Each row comes from the steps of one walk. Every step used is in the known rows, and no mark comes twice. Write the walk behind each row, first mark first.
Known rows:
p > q: [-14.1   9.4  28.1   5.8  -2.2 -19.4   5.4   5.2   5.6 -14.5  37.5 -39.8
  18.9  15.0  19.0 -26.7 -25.4  -3.5  24.3  26.0  24.4  -3.7  27.3   3.5]
a > y > k: [  2.6 -29.4  46.1  -6.9   9.2 -56.3  34.0  12.0  -2.3  -3.7   0.9  -5.3
  40.0  18.4  19.8   9.3  16.9  43.9 -30.5  10.9  41.0  11.2 -18.1  21.0]
p > q > k > d > t > y > l: [-28.8 -17.9   4.5 -48.7   7.6 -32.8  17.3  -1.0 -48.2 -65.8  17.7 -46.7
  -6.3   6.1  -9.8  11.9  11.7 -18.9  -7.4  34.8 -21.0 -16.3  -3.5 -39.0]
d > k > q > p: [-75.3   6.6  20.0   5.0  -5.0 -34.0   7.6   5.4   5.2  31.1  31.0 -17.9
 -15.3  53.8   0.1   0.9 -13.0   6.2  38.9  12.6  -0.2 -13.1  57.0 -10.1]
q > k > d > t > y: [-28.3 -31.7   5.1 -68.4   2.6 -31.7  -2.6 -14.5 -44.3 -27.9  -2.8 -14.7
   6.8  36.2  -2.4   5.8  20.1 -18.4  -2.3  23.9 -23.5  17.4 -15.5 -54.7]
k > d > t: [-12.7 -22.7   8.2 -32.8 -29.4 -28.4   3.1  15.6 -35.9   8.8 -25.5  -8.4
   7.4  56.2   4.8  -2.7  10.6  -6.0   4.2  11.5   1.8  16.7  -2.0 -44.8]
t > d > k > q > p > x: [-68.7  10.5  27.4  -7.5  -2.1 -23.5   3.9  -4.4   4.5  56.2  33.8  -7.7
  -4.5  56.9  20.9 -15.2 -23.2 -13.6  66.5   7.2 -12.6 -30.6  56.1 -18.5]
a > f: [-19.5 -10.4  20.9  -8.3 -24.3  -8.5  32.7 -17.4  18.8  -7.8   6.0   9.2
  22.6   1.9  13.7 -38.9   4.6  20.1 -28.2  -1.5  22.9  27.9  -6.5  23.0]
x > p > q: [-28.2  22.0  36.5  16.8  -0.3 -16.8   6.7  15.9  12.0   4.3  50.7 -28.9
  10.6  20.2  30.0 -29.7 -42.6 -20.7  44.9  20.8  10.3 -14.8  35.6  -1.4]
x > p > q > k > y: [-45.7 -19.8  25.6 -20.2 -12.6 -21.0 -18.3  -9.2  -1.3  -4.7  38.1 -56.6
  29.0  13.4 -11.2 -12.6  -6.0  23.4  23.3  12.4  -5.8 -11.9   0.1 -11.1]
q > p > x: [-60.3  11.9  39.9  -2.0  -6.9 -12.9  -0.9 -18.8  19.1  33.5  30.5   6.1
  10.9  45.9  24.7 -35.9 -19.4 -18.7  54.0  -7.3  12.2 -31.2  37.1   1.4]
x > p > q > k > d > t > y > l: [-36.8 -12.4   7.7 -43.6   8.5 -30.9  17.4   5.0 -44.5 -58.2  24.3 -41.7
 -11.0   8.8  -3.0  11.3   3.4 -28.1   2.3  32.8 -28.2 -22.2  -0.6 -42.0]
k > d: [-15.6 -15.2  10.0  -3.5 -18.2 -32.2  17.3 -10.0  -9.3   7.4  -8.2 -13.7
   3.4  37.7  -3.5  -7.6 -20.0   6.8  19.1   6.4  17.9  11.5  -6.7 -10.8]
l > y > k > q: [-24.9 -16.0  19.8  -6.0  10.9 -55.3  11.7  21.4  12.7  -0.9  11.9  -6.5
  16.8  35.8   4.7   9.4  -6.4  41.8 -20.5  21.6  44.2  13.4   4.0   2.9]
x > p: [-40.8   7.5  34.9  11.6   1.8 -15.9  14.5  10.8   7.8  24.9  24.2   4.7
  13.6  27.4  21.1 -22.8 -34.7 -10.9  23.5  -4.0  16.7  -1.1   8.6   4.8]
k > q > p: [-76.6   0.5  25.9   5.4  -8.2 -32.0   1.7   0.7  19.3  14.0  32.0 -10.6
 -11.2  51.3   0.9  -4.4 -16.0  14.2  30.5   9.4  10.6 -14.9  43.0   7.9]
d > k > y: [-36.8 -23.1   4.5 -17.0  -2.5 -22.1   2.6   0.8  -8.0  14.4  15.4 -47.6
  29.6  26.4 -22.8   3.2   7.6  38.9 -11.7  -6.0  19.5  16.6  -3.4 -17.7]
k > d > t > y > l: [-29.3 -23.5  -1.1 -45.0  12.2 -30.1  24.8   2.8 -40.4 -64.3   6.6 -31.8
  -4.9  13.9 -12.7  15.3  13.7  -9.6 -28.0  19.9  -4.0  -3.9 -16.2 -29.8]
y > t > d: [ -9.2 -28.1  38.6 -65.2   1.4 -42.1  13.6   7.4 -27.2   9.7   3.8 -32.6
   0.2  18.0  12.0  18.0  -3.5  23.3 -23.8  27.1 -12.0  33.7  -5.6  10.2]
p > q > k > y > t: [-26.4 -10.8  40.3 -54.8 -16.2 -40.4 -20.8  -8.3  -9.9 -22.4  29.7 -49.8
   8.7   7.9  -6.7   8.7  20.5  13.8 -12.5  15.7  -7.8  14.5 -25.0   8.9]
t > d > k > q: [-35.3  -7.2  -1.8  -6.8   6.4 -39.7  20.6  23.2 -24.3  41.0  13.6 -35.4
  -3.4  45.0  -2.6  19.3 -17.1  20.1  21.9  27.8  -3.8  16.8  33.8 -27.9]
l > y: [-23.0 -12.8  25.2 -19.1  -4.8 -17.8  -1.3  -2.5  16.6 -28.6   9.8   7.5
  24.3   3.2   7.2 -36.3  -5.3  11.2 -37.6  -9.8  59.2  29.8 -14.2  13.8]
l > y > t: [-15.0  -2.2  42.4 -49.4  -9.6 -39.7  -8.6  -0.6   5.0 -33.2  14.0  -0.5
   2.0   2.3  12.1  -9.4  15.2  -0.3 -48.1  -1.1  33.6  40.9 -30.9  24.1]

Write each row's walk:
[-26.8 -29.6   0.4 -61.5   6.0 -29.9   2.7  -7.7 -35.7 -29.0  -2.5  -9.4
   6.4  40.2   0.1   5.9  18.8 -14.7 -12.5  17.2 -11.1  22.0 -17.6 -49.3]  k > d > t > y
[-71.5  14.4  30.1   6.8  -6.1 -18.3  -2.8 -11.0  21.1  36.9  36.6   4.2
   1.9  54.5  21.2 -26.0 -21.7 -14.7  62.0  -1.7   7.5 -34.3  42.9  -2.6]  k > q > p > x
[-64.6   8.6  37.7  -4.3  -0.6 -31.0  -2.0  -6.0  26.5  31.3  35.3   9.7
   6.6  51.4  23.9 -22.9 -16.3  -5.5  43.1   1.2  18.6 -32.3  40.0  -1.3]  l > y > k > q > p > x
[-66.4  13.1  32.6 -19.2  -3.7 -30.3  -0.7  -3.7   2.1  52.0  35.6  -7.8
 -12.5  55.6  22.1  -8.0 -15.4 -17.8  60.6   8.7 -18.6 -25.2  49.4 -15.9]  y > t > d > k > q > p > x
[  0.6 -26.1  24.8 -20.2  -5.9 -56.0  22.0  -0.1  -1.6   1.6 -12.7  -5.3
  12.7  34.4   3.0   2.6  -9.1  25.4 -14.2  15.0  34.8  14.7 -10.0  -8.5]  l > y > k > d
[-65.6   1.9  31.1 -22.6   4.6 -32.5  -2.0  -5.0   6.9  29.9  30.9   5.1
   3.7  63.5  23.6 -10.5  -3.8 -14.3  46.8   9.6  -5.5 -32.1  39.0 -23.9]  d > t > y > k > q > p > x
[-19.1 -33.4  38.1 -75.5  -5.0 -43.9  -2.0   2.5 -28.1   2.5  19.5 -59.6
   3.0  12.2   3.7  21.3   1.9  29.7 -10.4  36.7 -30.1  21.4  -3.7  -1.8]  p > q > k > y > t > d
[ -2.0 -33.5  37.7 -43.4  35.1 -57.1  25.1  -4.2  -9.0 -16.6   6.9 -12.1
  36.3  25.9   7.1  16.5  10.1  34.4 -42.7  29.2  29.4  15.2 -10.2   0.1]  t > y > k
[-30.1 -20.9   5.3 -44.7  16.4 -26.0  23.8   4.2 -37.5 -68.3  12.2 -31.2
   2.9   8.2 -10.0  11.5  16.7  -6.6 -37.9  18.4   2.5  -2.2 -14.0 -21.9]  d > t > y > l
[-11.9 -29.5  39.2 -72.5  -1.0 -41.6   7.1   7.8 -19.0  -2.9   5.1 -23.4
   0.1   9.1  13.6  10.0  -1.5  21.2 -38.1  21.7  -0.4  40.5 -11.9  11.5]  l > y > t > d
[-29.2 -20.2  14.2 -16.5  25.3 -58.9  17.8  11.2  -0.7  -4.6  17.0 -15.7
  14.1  41.7   1.2  24.8  -2.5  37.2 -12.7  30.9  22.4  10.0   3.6  -7.0]  t > y > k > q
[-17.6 -18.9  17.5 -17.2 -27.2 -35.3   7.3 -22.8 -26.3  10.9  -7.9 -23.6
   3.6  29.3  -7.7  -8.2 -14.7  -1.9  39.2  19.4  -8.2   0.7  -2.4 -23.0]  q > k > d
[-34.0 -35.2   5.6 -35.1   1.7 -27.4   7.6   6.0 -19.5  24.6  12.7 -57.4
  23.7  27.4 -20.8  14.3   4.0  47.0 -13.6   4.9   1.9  20.6   1.9 -21.8]  t > d > k > y
[-39.0 -25.6  20.9 -26.3 -14.3 -21.7 -18.4 -14.3  -4.9 -13.6  31.3 -62.3
  32.5  11.2 -16.9 -10.6   2.9  31.2  13.4  14.5   1.2  -5.6  -3.6  -8.0]  p > q > k > y
[-31.9 -24.6   3.8 -51.9   8.0 -32.6  19.7  -4.2 -49.3 -62.1   7.4 -36.6
  -5.0   8.9 -15.0  15.5  16.0 -14.0 -18.2  26.7 -16.6  -9.5 -13.6 -35.6]  q > k > d > t > y > l
[-24.6  -9.5  27.8 -48.2  -8.1 -41.2  -5.8   1.8 -12.4  -3.8  18.5 -39.8
   5.8  20.1 -10.1  17.7  25.8  18.5 -29.1   1.2   4.9  31.8 -23.9   1.4]  d > k > y > t
[ -0.3 -37.3  34.4 -58.4  27.9 -57.3  19.1   8.4 -23.2 -14.9  -4.2 -10.2
  35.7  36.9  10.0  20.3  23.3  27.0 -45.7  31.3  18.5  17.2  -9.7 -19.5]  d > t > y > k
[-21.8  -2.3  23.2  -7.2 -25.4 -32.7   4.0 -14.6 -21.1  14.6  13.1 -32.2
  -3.8  28.7   4.8 -13.6 -29.7 -18.7  64.8  28.4 -21.6 -14.3  15.5 -30.2]  x > p > q > k > d
[-38.6 -24.4   6.9 -13.6   2.2 -22.9  20.4   3.6  -8.4 -52.4  19.3 -52.0
  14.3   1.2 -26.5   6.3   4.0  35.0 -34.9   1.5  27.6 -10.0 -19.3  10.1]  k > y > l
[-14.7  -8.9  18.7 -13.0 -26.3 -35.0   3.9 -18.5 -22.7   5.9   7.4 -37.0
   0.9  27.1  -1.8 -12.5 -21.3 -11.4  54.4  30.7 -14.4  -9.7  12.3 -28.1]  p > q > k > d
[-11.8 -16.7  13.7 -40.2 -34.9 -31.2  -7.0  10.3 -46.4   7.8 -14.9 -24.1
   6.4  48.3   6.1  -6.5   9.6 -17.9  29.6  27.8 -21.9   3.1  10.6 -56.4]  p > q > k > d > t
